Each row was made from one path, in order. Every step used is in the known rows, and no mark comes twice. Write each row's path.
In the rows, zero is written as 128.
Known rows
bakep surum visi fufiri: [137 154 108 111 125  60 133 177 123 165 151 115  76 188 153 111 131 138
  93 169 125 144 119 146 101 134 122 104 124]
bakep surum: [137 127 117 116 109  80 121 160 123 140 145 112  83 220 148 123 135 134
 118 117 115 127 111 152 102 138 125 111 125]
fufiri visi surum: [123 119 114 123 119  83 132 153  87 102 136  99  72 217 169 101 134 118
 157 115 114 123 136 165 109 162 140 102 112]
sazez zafa fufiri: [152 112 152 102 111  58  96 138 106 151 121 109 109 231 105 131 127 103
 148  97 123 120 140 145  92 199 116  96 132]
fure vurat boka surum: [132 133 142 129 149  94  91 180 135  98 134 101  88 161 106 123 104  81
 136 127 122 104 172 134 106 152 128  84 121]
fure vurat: [136 119 121 119 150  90 117 153 104 138 127 114  96 211 129 129 128 103
 134 101 127 121 137 144 114 154 120  86 130]
fufiri visi: [124 125 133 112 112  77 135 139 113 128 139 101  76 245 143 115 143 114
 134 101 113 115 125 144 110 169 136  92 119]
fufiri visi surum boka: [134 144  98 113 116  74 136 147  82 102 121 103  73 178 182 114 141 121
 172 116 105 126 145 161 101 163 135 105 113]
sazez zafa vurat boka surum visi: [155 146 143 112  99  74  87 174 142 121 141 109  79 131 102 122  84  92
 160 197 121  97 175 162  83 195 113 109 124]
boka surum: [138 136 141 138 111  76 107 164 127  93 145 104  79 201 112 105 124 102
 151 133 121 122 129 156 100 149 121  86 126]
fure vurat zafa sazez: [141 115 143 105 155  92 122 131  81 151 135  90 113 222  70 117 120 101
 152 130 145  96 107 144 118 139 100  89 146]
vurat zafa fufiri visi surum boka: [141 130 130 106 125  62 124 143  61 128 126  92  84 187 131 116 136 115
 191 100 111 112 141 150 105 153 116 106 114]
fure vurat zafa fufiri: [145 106 152 113 158  77 108 148  84 165 132 104 106 220  78 130 123  96
 152  86 132 105 135 133 117 148  98  86 133]
boka surum zafa: [125 147 145 140 123  78 113 171 116  74 154 107  84 198 109 103 113 102
 115 143 117 122 134 168 101 111 136  81 135]
sazez zafa surum visi: [152 138 131 109 108  48 140 153 131 166 129 110 111 196 183 127 135 117
 162 153 117 110 147 174  85 210 119  92 119]
fure vurat boka surum bakep: [135 144 146 140 156  90 100 197 136 138 147  85  84 171 117 121 100  87
 143 159 115 118 173 141 107 142 140  86 120]
vurat boka: [130 128 138 115 113  83 111 171 119 143 129  95  86 180 102 133 116 100
 120 129 120 115 169 130 103 169 139  90 118]
visi surum boka: [145 145  97 119 116  74 124 162  79 109 117 108  83 148 155 121 129 118
 172 133 116 140 149 164  95 154 126 106 121]
sazez zafa fufiri visi surum: [140 108 137 105 119  63 107 135  88 116 126 100  95 232 159 112 127 110
 169  92 112 113 147 162  95 198 129 108 117]
surum boka: [146 147 114 108 107  70 126 148 102 140 115 112  87 179 131 134 140 114
 151 120 116 131 138 142  98 164 124  92 127]
surum visi fufiri: [134 154 121 119 128  56 134 172 110 161 138 110  80 182 122 109 127 119
 110 173 130 145 140 141 102 161 123  85 127]
fure vurat zafa: [147 117 127 125 148  96 125 151  93 169 126 102  95 209  91 128 128  99
 152 110 139 106 119 138 117 146 101  80 124]
bakep surum visi: [142 136 116 114 112  68 127 175 121 136 153 124  78 179 165 124 135 143
 126 146 109 126 114 165 102 134 122 113 125]
fufiri visi surum zafa: [111 129 117 122 132  84 140 158  79  79 147 100  78 214 168 100 123 119
 122 122 110 123 141 177 108 123 152  96 121]
zafa surum visi fufiri: [128 160 126 115 136  41 154 170 123 179 146 100  96 195 167 106 134 121
 119 173 125 132 162 149  98 174 126  86 122]
bakep surum zafa vurat fure: [122 125 118 101 147 102 110 163 112 127 156 100  78 239 143 133  94 124
  90 148 116 101 106 160 122 111 121 126 143]
vurat boka surum zafa fufiri visi: [106 140 179 117 136  65  97 170 120  64 162  91  86 202 108 111 104  91
 101 110  95  99 181 144 103 123 154  90 124]
fure vurat boka: [129 122 129 111 151  94 105 170 117 142 121 103  96 176 112 141 110  92
 120 111 124 110 173 127 110 162 132  89 122]
zafa sazez: [129 124 149 104 122  75 120 133  97 121 141  95 102 225  99 111 127 112
 134 139 131 118 119 152 107 154 124  98 148]
vurat fure: [130 114 136 116 142  87 112 155 116 134 126  88  80 235 115 135 125 103
 141 124 123 113 110 136 123 168 117  87 127]
visi surum zafa: [122 134 113 130 131  83 128 173  75  89 144 105  86 185 142 107 112 116
 123 140 121 133 145 181 104 116 142  95 129]

Which path is each row?
[144 156 121 109 125  39 147 156 132 195 127 100 111 202 170 114 129 115
 131 176 132 124 157 154  87 212 117  83 119]
sazez zafa surum visi fufiri
[125 137 169 132 135  60  95 166 109  67 161 106  92 206  98 107 112  99
 112 117 109 123 151 163 101 111 133  86 141]
boka surum zafa fufiri
[148 150 103 104 105  74 122 155 116 139 127 115  85 181 166 136 142 137
 135 117 109 132 117 146  95 137 123 113 125]
bakep surum boka
[150 145 114 109 150  74 149 145 100 185 115  98 117 183 151 135 138 106
 174 112 127  97 149 147 104 162 103  83 120]
fure vurat zafa surum boka
[132 167 137 120 126  68 102 193 132 131 156  99  64 134  92 101  81  97
 113 217 129 121 188 138  98 162 120 104 126]
zafa vurat boka surum visi fufiri
[104 130 134 107 141  82 137 140  68  65 158  88  90 225 151  90 115 119
 121 141 116 113 129 181 111 117 151 106 142]
fufiri visi surum zafa sazez
[125 137 125 110 117  86 121 154  93 127 149 114  82 214 110 117 101 113
 101 145 125 116 148 167 106 128 130 105 146]
surum zafa vurat
[121 140 121  97 118  96 109 180 118 137 158 105  82 183 126 130  85 122
  70 152 114 105 162 155 101 113 140 129 135]
bakep surum zafa vurat boka
[142 145 141 138 113  63 110 176 128  87 153 117  74 160 124 109 125 109
 159 164 114 126 132 167  98 145 119  88 126]
boka surum visi
[121 144 163 125 133  75 108 152 104  57 163  95 102 211  93  93 108 102
 115 162 124 114 123 172 103 106 136  88 155]
boka surum zafa sazez
[130 167 141 129 129  60 108 199 138 121 146  95  73 130  99 105 104  97
 111 199 125 130 178 132  97 155 130  81 116]
vurat boka surum visi fufiri
[111 126 160 103 133  61 123 143  92 107 154 105  92 252 132 115 129 113
  97  85 100 113 145 153 110 131 148  92 136]
surum zafa fufiri visi
[140 156 131 122 133  46 162 170 111 209 147  87  99 192 131 105 133 116
 136 181 138 117 144 145 104 165 108  77 115]
vurat zafa surum visi fufiri
[128 141 113 105 116  92 122 161 106 133 162 117  82 217 144 118 103 134
  85 143 117 115 126 170 105 106 129 127 144]
bakep surum zafa vurat
[155 124 123 102  94  84 110 136 110 165 123 113  90 224 113 125 108 105
 151 141 133 111 135 156  95 204 109 111 135]
sazez zafa vurat
[119 142 146 131 162  96  96 186 125  78 145 101  96 159 107 122  94  82
 101 136 119 101 178 149 104 112 139  80 129]
fure vurat boka surum zafa
[133 161 134 130 167  72 102 198 134 121 142 104  83 127 109 112 100  87
 111 183 129 122 180 129 103 153 122  78 121]
fure vurat boka surum visi fufiri
[140 151 122 120 172  58 159 168 109 207 138  95 108 189 140 113 127 108
 136 166 143 109 151 142 110 160 101  75 120]
fure vurat zafa surum visi fufiri
[133 144 134 126 125  60 151 170 123 195 150  84  99 238 175 116 134 121
 150 150 111 130 151 162 103 165 143  95 118]
zafa surum bakep
[149 129 119  94 117  56 108 130  81 116 109 107  95 191 173 124 135 112
 185  96 105 120 153 159  88 199 125 111 118]
sazez zafa fufiri visi surum boka
[145 132 126 122 155  67 151 162 106 179 139 105 109 184 154 126 131 111
 168 142 126  93 142 160 111 159 102  82 120]
fure vurat zafa surum visi
[132 130 132 102 108  92 103 165 113 152 136  98  77 183  94 130  94 101
 121 144 126 106 177 138 104 175 128 114 126]
zafa vurat boka
[141 129 138 122 116  67 150 151 110 182 139  84 104 227 126 118 136 112
 162 129 129  99 133 150 106 165 113  84 116]
vurat zafa surum
[138 147 143 118 110  76  95 190 133 101 157 110  66 129 104 116  86  99
 146 192 116 104 180 159  98 160 121 112 127]
zafa vurat boka surum visi
[121 123 139 119 143  65 108 169  65  87 148 106  95 193 130 110 109 112
 119 116 114 132 162 174 103 116 142 102 137]
visi surum zafa fufiri
